Each row was made from one walk, in order. Every step used is in the known rows, and no mark comes twice. Write each row's walk.
(in the rows, 128 means zero)
Known rows
n, r: 127,126,141,137,135,142,131,128,117,130,136,122,125,119,127,136,121,104,121,135,65,103,140,126,149,146,129,110,129,104,132,137
f, r, n, g: 120,122,131,115,125,138,137,128,118,122,107,95,115,129,120,133,138,105,116,139,112,103,106,124,41,160,135,143,107,107,154,137
g, h, t, n: 129,131,138,128,130,117,123,128,124,119,141,118,127,119,133,130,131,146,135,125,156,176,138,122,165,136,121,127,142,155,119,128
k, g, f, r, h, t: 127,140,124,141,131,139,138,144,138,125,117,147,143,144,117,121,133,150,145,137,183,110,132,134,172,87,130,158,135,147,113,128
k, t, h, g, f, r: 123,124,107,123,130,116,118,129,147,131,118,145,114,123,126,130,131,102,119,111,189,121,134,141,113,133,132,116,118,114,102,133
t, k, r, h, g, f: 109,135,95,127,125,90,123,130,143,136,130,177,131,165,105,126,103,80,121,123,150,94,139,137,186,78,137,131,131,61,119,125
h, r: 143,130,148,129,136,119,127,139,126,137,153,113,110,123,140,141,138,109,100,131,112,117,146,128,114,120,130,125,148,122,140,135
r, h, t: 118,135,126,136,135,138,133,138,124,133,139,129,126,124,119,126,126,130,171,129,150,131,152,125,169,116,121,153,145,106,119,110
r, k, g, h, t: 115,121,131,142,124,136,139,116,125,131,119,148,141,133,131,99,128,162,155,120,121,148,127,141,199,122,123,134,133,157,113,95
g, h: 138,118,138,135,123,131,129,119,114,131,134,136,110,104,132,138,123,138,114,131,125,140,133,123,135,138,124,115,127,145,118,121
h, g, f: 123,132,121,126,126,105,120,108,134,132,136,158,109,87,122,133,124,106,83,125,136,112,126,144,120,84,129,128,114,131,108,147
t, f, r: 153,133,148,130,121,133,126,134,125,122,140,120,113,106,155,120,136,144,108,124,120,111,142,127,97,134,131,96,142,97,126,154
k, r: 131,125,132,126,131,129,124,145,129,139,130,115,99,127,125,130,115,97,102,126,111,89,147,131,136,123,129,112,138,89,140,124
k, r, h: 121,131,123,136,129,131,132,153,128,138,129,131,106,154,114,128,108,112,127,132,125,90,156,125,152,100,127,129,153,63,136,105
t, k, g: 125,127,138,129,129,115,125,127,124,145,147,155,127,138,149,125,114,108,112,120,147,106,129,132,188,124,136,120,104,73,122,166
n, r, h, g: 106,131,121,141,127,120,136,117,121,127,131,145,123,138,114,118,117,101,144,132,85,104,141,137,175,106,125,117,135,59,126,111
r, h: 124,130,130,139,127,135,135,137,120,136,134,144,110,133,128,137,115,127,132,138,123,120,146,122,144,106,126,145,139,81,124,124
g, h, t, n, r, k: 110,127,130,142,129,128,138,125,126,110,120,126,157,152,122,114,126,145,166,131,70,166,132,134,223,152,125,117,156,157,124,104
k, t, f, g, h: 157,132,118,124,120,133,106,107,136,136,140,132,145,96,146,116,123,170,126,113,155,165,125,120,99,116,114,95,116,176,110,114
t, f, g, h: 159,134,134,124,107,123,113,105,126,130,145,137,137,89,138,119,130,167,121,121,137,151,126,124,99,100,120,104,116,165,109,133
f, r, n, g, h: 128,114,132,117,118,141,143,119,111,118,103,105,121,137,118,131,136,126,130,140,116,127,99,121,45,165,130,138,109,151,149,116
n, g, f: 119,130,122,128,128,144,127,130,136,133,131,139,118,116,116,157,137,118,98,136,118,82,118,129,91,111,131,148,105,167,132,151
g, f, r, n: 141,130,129,120,132,118,136,128,125,123,108,127,115,108,123,139,132,102,100,140,128,134,108,123,80,126,136,143,119,136,127,149
k, t, h, g: 111,117,115,125,133,116,112,125,135,147,137,135,101,102,138,121,124,98,135,99,181,133,145,140,138,133,124,114,116,56,103,120
n, g, h, r: 133,122,135,129,125,135,131,135,126,127,139,115,125,141,119,149,150,129,125,140,108,106,125,126,85,125,126,128,142,171,149,116
n, g, h: 123,119,130,130,119,147,130,123,118,128,130,130,119,118,118,140,131,136,123,132,109,110,119,126,92,144,125,134,112,166,138,123
k, t, f, r: 151,133,132,130,134,141,117,135,133,129,136,116,121,109,161,120,121,153,121,114,135,129,145,123,101,147,127,95,144,117,125,134
g, h, t, n, r: 122,129,138,137,134,128,126,129,119,113,137,108,147,129,121,127,129,138,147,130,101,162,140,122,190,153,123,112,147,155,123,126
f, r: 146,127,142,127,126,133,132,133,121,123,127,117,112,116,144,126,127,127,108,136,116,105,139,127,103,151,133,115,134,122,136,141
r, k: 122,123,135,136,127,134,139,124,127,134,126,146,118,130,138,119,115,126,128,130,83,119,136,136,160,128,130,131,136,114,125,122
f, r, h, t, n: 128,141,135,129,131,121,135,150,129,113,125,111,133,149,133,115,129,142,148,137,163,144,152,122,155,134,128,149,162,108,130,136
f, g, h, t, n: 138,135,127,115,121,109,115,114,131,120,136,114,147,108,132,121,130,159,137,128,165,182,127,121,131,119,119,127,124,190,117,126
g, f, r: 144,131,131,128,127,129,131,132,132,121,121,137,117,112,129,140,129,127,86,144,131,106,129,127,103,129,136,127,126,165,125,155

Which walk is each row?
112,140,125,126,127,133,136,152,135,113,122,101,139,169,117,125,141,142,157,140,160,116,139,125,121,135,128,156,150,128,149,134
f, r, h, t, n, g
126,133,114,121,137,131,123,139,152,119,115,118,134,150,129,148,129,133,97,138,159,113,118,125,83,142,131,132,126,178,147,159
k, t, n, g, f, r
138,130,104,113,121,107,116,123,132,130,126,122,163,145,116,114,111,117,158,115,163,138,130,130,171,146,131,116,112,159,127,101
f, g, h, t, k, r
149,125,131,121,113,124,123,107,123,131,128,137,134,96,129,127,124,145,112,135,127,144,121,122,108,121,123,121,108,193,118,121
f, g, h
131,137,125,127,134,118,127,135,138,126,124,151,156,145,135,122,126,121,133,122,175,114,124,136,184,133,142,138,108,148,117,163
h, t, k, g, f, r
114,123,143,147,121,125,140,122,126,120,121,154,145,164,133,113,121,156,126,137,66,134,120,137,217,124,128,104,142,125,128,130
t, n, r, k, g, h
119,123,139,142,123,135,137,124,128,142,126,154,118,137,144,109,117,138,120,127,100,106,128,145,179,105,131,128,126,106,123,132
r, k, g
116,116,128,121,122,137,133,114,111,129,120,116,118,116,114,141,133,125,127,131,109,134,99,120,80,139,124,147,104,130,143,118
r, n, g, h
145,123,145,132,127,121,131,133,122,129,144,126,118,132,132,143,139,129,115,137,116,140,140,122,118,124,125,115,154,156,136,118
g, h, r
148,142,129,120,123,127,107,117,135,133,148,111,145,74,141,108,138,146,143,108,157,141,139,129,114,106,122,121,119,137,112,136
h, t, f, g
132,132,129,120,131,104,134,124,129,130,112,158,137,146,136,131,124,100,107,131,160,128,99,128,141,118,145,144,94,92,126,176
t, k, g, f, r, n
132,126,139,134,133,123,137,137,133,133,134,131,127,149,137,125,131,121,125,131,92,122,144,138,145,118,134,129,162,124,142,115
h, r, k
122,133,117,134,121,147,141,144,138,120,112,141,128,152,107,149,132,135,127,152,134,74,121,123,86,113,134,160,131,158,140,137
n, g, f, r, h
110,122,117,115,133,131,128,140,125,138,116,95,105,133,106,134,128,79,114,125,112,87,114,129,83,128,130,145,111,74,160,116
k, r, n, g
150,128,125,119,138,128,121,127,126,131,122,106,120,109,152,116,126,130,128,112,133,158,125,120,69,142,125,112,133,87,125,133
k, t, f, r, n
130,136,128,123,123,118,117,118,126,115,131,106,166,123,116,119,134,146,147,132,114,169,123,122,162,143,121,115,125,190,127,122
f, g, h, t, n, r
113,130,126,151,131,139,139,126,136,132,114,170,142,147,121,125,121,128,114,138,67,97,118,143,199,94,134,127,124,134,118,136
n, r, k, g, f
144,135,138,120,134,126,126,128,119,120,129,95,127,96,137,107,144,131,154,116,139,158,130,126,90,138,128,134,138,91,121,133
h, t, f, r, n
129,125,128,127,129,123,124,119,115,127,140,137,150,129,129,127,120,126,165,117,137,158,136,125,187,164,129,128,119,144,111,120
g, h, t, k
119,124,122,125,132,136,120,130,135,129,130,118,128,144,132,145,123,152,122,128,142,144,119,117,109,151,118,125,126,167,137,125
k, t, n, g, h
130,128,144,123,125,118,127,140,133,120,143,106,127,160,126,153,153,136,107,139,130,132,125,123,101,123,126,126,149,154,150,140
t, n, g, h, r
139,123,137,120,114,139,131,118,114,115,119,109,127,121,129,122,145,148,135,132,111,133,105,122,51,137,128,122,119,128,141,125
t, f, r, n, g, h
108,114,111,112,126,118,129,130,119,131,114,122,131,167,107,135,116,88,136,125,121,116,102,124,123,155,134,138,103,89,152,115
t, k, r, n, g, h
163,137,125,122,128,119,106,118,142,133,149,121,151,116,146,127,137,168,132,118,152,166,132,120,84,108,117,95,141,180,125,110
k, t, f, g, h, r
125,121,137,140,119,139,146,123,126,120,105,135,149,143,134,93,130,172,158,128,117,138,127,142,185,148,128,127,140,175,123,94
f, r, k, g, h, t
113,140,136,141,131,124,135,144,125,123,135,136,128,162,126,137,115,120,135,148,97,122,146,120,186,114,126,121,152,68,133,143
t, n, r, h
121,120,113,135,130,137,130,142,151,130,99,153,131,152,131,130,122,127,146,122,145,127,131,137,150,150,137,128,137,135,107,117
g, f, r, k, t, h
118,125,137,141,127,120,133,147,150,141,132,167,124,168,125,136,150,119,127,123,151,104,133,150,187,69,138,141,142,102,111,138
t, h, r, k, g, f
134,125,109,135,136,137,134,132,148,126,100,148,141,143,135,128,109,138,122,130,109,127,126,133,130,145,135,125,137,183,123,113
g, f, r, k, t
114,121,116,144,145,150,134,126,130,133,116,136,142,147,136,124,107,121,154,125,49,122,133,135,181,164,128,107,138,131,132,95
n, r, k, t
111,136,110,144,128,118,131,118,132,125,128,169,136,136,100,132,120,105,129,140,102,105,133,138,171,80,127,127,130,97,116,124
n, r, h, g, f
149,132,142,120,124,123,128,125,117,123,130,108,111,103,147,116,136,125,118,123,119,138,126,124,71,126,133,121,129,72,129,149
t, f, r, n
141,133,140,136,124,137,119,119,118,125,152,127,129,94,136,118,138,163,148,112,140,163,143,125,140,122,120,111,143,138,104,119
g, h, t, f
152,138,119,120,130,130,103,116,140,142,143,120,134,90,150,119,119,152,119,108,157,139,135,124,91,111,119,101,114,136,116,132
k, t, f, g
123,128,127,121,126,141,121,111,116,125,132,110,137,101,120,121,151,147,172,114,134,155,112,124,90,127,119,149,118,132,122,113
r, n, g, h, t, f
114,128,122,122,142,132,117,137,140,134,135,108,120,130,138,146,125,129,109,122,146,120,127,123,105,141,123,129,123,126,144,147
k, t, n, g
119,125,140,126,119,129,128,128,125,121,135,123,116,137,125,144,135,142,105,137,130,135,118,121,107,132,123,130,125,151,137,145
t, n, g, h
115,130,116,118,133,132,129,120,129,133,118,131,117,107,108,155,136,100,105,134,125,110,98,125,73,109,131,169,97,134,134,148
r, n, g, f
139,123,138,117,129,124,137,126,114,125,115,107,106,116,135,125,127,104,111,134,120,137,118,122,76,152,133,135,120,99,138,138
f, r, n
126,123,126,118,136,117,127,135,122,141,118,107,99,121,118,125,118,81,112,124,118,116,128,127,116,124,129,133,128,61,143,115
k, r, n
113,119,123,119,131,142,131,118,114,127,118,105,131,111,106,129,141,124,163,124,128,156,107,122,95,147,120,160,108,151,132,103
r, n, g, h, t
111,119,115,114,132,125,131,115,114,127,122,121,154,140,114,134,132,105,178,118,140,157,102,122,136,166,130,159,98,127,132,117
r, n, g, h, t, k
